Each row was made from one path, in order. Every step used is in the known rows, and no mark comes twice. Write each row's path.
Known rows:
puves > safa > zuboz > zevur: [  0   6 -15 -32   9   1  -8   0   9   8   4  -5  -8  16   1 -23  21  -1
  -2   2  -3 -12   5   3 -14]
zuboz > kalo > laku > zevur > puves: [-12  -1  16   4  -5 -12  -3   4  -1  16  -5  -6 -13 -24   6  -3  -3  -6
  -8  10  -1  -7  -2   9   7]
zuboz > kalo > laku > zevur: [-15   1  15  11  -2  -9  -3   1   6  13  -2   3 -11 -10  -5 -13   6  -9
  -7   8  -5  -7  -4   9  -1]
kalo > laku > zuboz > zevur > puves: [ -2  -8   6  -4  -4 -17 -13   1   1  11 -11  -9  -7 -22   7  -8   4  -8
   1  12   6   3   5   2   4]
laku > zevur: [  7  -6  -1  24  -2   7  -6   1   4  13  16  12 -11  -3   0 -14  10 -17
  -3   5 -17  -9  -5   5   5]
safa > zuboz: [  0  -2 -15  -6   4  10  -8  -4   8  12  20  10  -6  14  -2 -23  21  -7
  -3   2  -9 -16  -3   3  -1]
laku > kalo > zuboz > zevur > puves: [ -1 -12   7  10  -3 -16  -6   5   5  13   1  -7  -6 -13   1  -5  10 -16
  -3   9   0   2   3  -2   8]
puves > zevur: [ 16  -3  -8  18   5   7 -13  -3   1  10  10   8  -7   9   5 -22  16 -13
  10   6 -15 -21  -4   5   3]
kalo > zuboz > zevur > puves > safa > zubu: [ -7 -10  -2   6  13  -9 -15  15   3   7  17   1 -11  -7  19  -5   8  -5
  -2   1  -4  -2   8  -3  -7]
zevur > zuboz > kalo: [  1 -11   6  11   2  -7  -2   2   4   6  20   4  -7  -3 -10 -12   4 -10
  -5  10   5  -6 -11   8  10]
zevur > zuboz > kalo > laku > safa > zubu: [-13 -13  12 -12   5 -15 -11   1   8   7   1  10 -11 -13  -1  -2 -11   0
  -4   7   4   6 -10   3  -1]
laku > zevur > zuboz > kalo: [  2 -10  13  10  -3 -11   2   3   4   8   6   1 -10  -6 -11  -8   0 -12
  -8   9   0  -5  -9  11  18]
kalo > laku > zevur > puves > safa > zuboz: [ -5  -1  -2 -18   1  -7  -4   1   5  17  -7 -13 -11  -3  18  -8   3   5
  -9   1  -3 -15   0   1  -1]
zuboz > zevur > puves > safa > zubu: [ 11  -5 -11  -7  12   0 -19   9   0   5  17   0 -13  -6  21  -8   6  -3
   2   2  -8   0   6   2  -7]
safa > zubu: [  9 -10 -12  25   9  11 -19   1   5   5  36  22 -10   3   3 -19  15 -13
   2   0 -19  -5  -4   1  -3]
zuboz > zevur > puves > kalo > laku > safa > zubu: [ -8   2   5 -27   2 -11 -17   2   5   8 -12   2 -17  -6  24  -5  -6  -3
   8   8   3 -10   7   3   3]
kalo > laku > zuboz > zevur > puves > safa: [ -2  -8   3 -14   3 -20  -8   6   2  10  -8 -16  -7 -16  18 -10   1  -2
  -2   9   9  -2   4  -2  -7]
kalo > laku > zevur > zuboz: [  1 -14   7  28  -6 -11  -7   0   7   9  -4   1  -9  -8  -4  -6   1  -9
  -2   8  -5   0  -8   6  11]
kalo > zuboz > zevur > puves: [ -8 -10   4  14  -1  -7 -12  10   1  13   9   0  -9 -11   5  -5   9 -13
  -2  10  -2  -2   8   2   2]
zevur > puves > kalo: [  3  -3  -4   8   2   3  -2   3   0  10  22   4 -12   6  21 -16   6 -12
   4   9   0 -28  -4   3  15]
kalo > zuboz > zevur: [-11  -7   1  20   2  -5 -11   7   7  10  11   9  -7   2  -7 -16  20 -17
   0   8  -6  -2   6   2  -5]
zevur > puves > safa > zubu: [ 11 -11 -13   8  13   5 -14   9   0   8  35   8 -11  -4  26  -9   3  -3
  -1  -1 -12  -9  -4  -4  -5]
kalo > laku: [ -5  -6  -4  26   2   2 -13   0   5  11  17  11  -7  -1   0 -18  13 -10
   1   7 -10  -6  -5   2 -10]

Which path is each row?
[-17  12   2 -51   1  -9  -6  -7  13  12 -25  -1 -12  16   5 -18  11  -1
   3   8   8 -20   5   4  -3]	puves > kalo > laku > safa > zuboz > zevur
[-10   2   0 -48  -5  -7 -16  -4   5  19 -22  -7 -12 -10   7  -2  -2   4
  -2  10   3  -2   7   3  -5]	kalo > laku > safa > zuboz > zevur > puves
[  0 -10   1 -12   9 -19 -16   6   4   4  -3  -8  -9 -17  21  -9   2   0
   0   3   4   4   6  -3  -6]	kalo > laku > zuboz > zevur > puves > safa > zubu
[  1 -11   5  -3   5 -20  -1  10   6  13   4 -13  -5  -9  10  -4   8 -10
  -5   6   3  -2   2  -6  -3]	laku > kalo > zuboz > zevur > puves > safa
[ -2  -6  11  16  -4 -15   1  -2   8   5  -9  -2 -12   6   5 -13   4 -11
   2   9   3 -18  -7   7  22]	puves > kalo > laku > zevur > zuboz
[-11  -6  13  18  -4  -9   5   9   4  15   8   2 -12   0  19  -8   5 -16
  -3   6   0 -30   2   1  25]	laku > zevur > puves > kalo > zuboz
[ -2 -15   5  26   2  -8  -2   1  12  13  21   9  -2  -2  -5 -17  17 -19
  -5   4  -8  -7  -9  -7   4]	laku > kalo > zuboz
[  2 -13   2  -3  11 -18  -9  10   8   7   8  -6  -7 -10  15  -4   8  -8
  -4   0  -4   3   4  -7  -2]	laku > kalo > zuboz > zevur > puves > safa > zubu
[  1   4 -13 -19   3   5 -14  -5   8   9   3   3  -8  12  -9 -22  24  -8
   0   6  -6  -7   7   8  -4]	safa > zuboz > zevur
[ -5  -3  -9 -29   1  10  -8  -5  10  18  10  13  -8   9   0 -15   6  -4
  -5   4  -7 -14  -6   0  -5]	laku > safa > zuboz
[ 12 -15   2  27  -5  -2  -4   1   4   9  12   6 -10  -2  -7  -8   3 -13
  -2   7  -8  -2 -10   7  17]	laku > zevur > zuboz
[-14  -7   5  20   2  -6   1   9   3  12  21   6  -9   5  19 -13   9 -14
   0   7   3 -30  -1  -3  17]	zevur > puves > kalo > zuboz
[ 12  -5   5   5   3 -11  -5  -1   0   5   0  -3  -7   5  -4 -16   7  -7
   6  10   2 -16  -8  12  16]	puves > zevur > zuboz > kalo
[-19  -1  11 -14   2  -8  -6   1   7  18   2   9 -10 -11  -3 -10  -4  -4
  -6  10   2  -7  -7   2 -15]	zuboz > kalo > laku > safa
[ -9   4   9 -30  -3 -12  -9   1   3  14 -18  -5 -15  -5  18  -3  -6  -4
   5  14   8 -15   4   4   3]	zuboz > zevur > puves > kalo > laku > safa
[ -9  -9  10  12   1 -15  -5   1   5   7   6   0  -7  -7 -10 -11   2  -5
  -5  12   8  -2  -9   7   2]	zevur > zuboz > kalo > laku
[ -9   3  -5 -38   9  -4   2   4   3  14  15 -10  -9   2  13 -15   6   5
 -11   3   7 -20  -3   3  -2]	zevur > puves > safa > zuboz > kalo
[ -9  -8   2   0  -1   1 -12  -1   7  18   6  14  -9  -8   2  -9  -1  -6
  -2   8  -8  -5  -7  -2 -15]	kalo > laku > safa
[-16  -5   4  25   5  -4   1   6  10  10  24  13  -7  16   8 -23  19 -17
   1   5  -1 -29  -3  -2   9]	puves > kalo > zuboz
[ -2  -4   3  27  -4  -2  -9   0   7  13   2   7 -10  -7   0 -12   8 -12
  -2   6 -14  -6  -4   4  -2]	kalo > laku > zevur
[ 21 -12  -5  22   2  -2 -11  -3   1   5   4   2  -6   9   1 -16   9 -10
  11   9  -7 -15  -8   8  15]	puves > zevur > zuboz
[ 10 -10  -9   5   8   3  -6   9  -1  13  28   0 -10  -4  19 -10   2  -3
  -4   5  -6 -15  -6  -2  -6]	zevur > puves > safa
[-19   8   9 -19  -1  -9  -1  -4  10  14 -12  -3  -9   0  -7 -17  12  -3
  -9   4  -1 -13   0   9   2]	safa > zuboz > kalo > laku > zevur
[ -2 -10   6  12   1 -13  -6   2  12  10   4   2  -4  -3 -10 -15  20 -19
  -2   7  -5   3   1  -2   0]	laku > kalo > zuboz > zevur
[-16   3   3 -43  -2  -6  -3  -5   8  18 -10  -3 -12   7  22 -10  -3   3
  -1   7   9 -29  -2  -1   8]	zevur > puves > kalo > laku > safa > zuboz
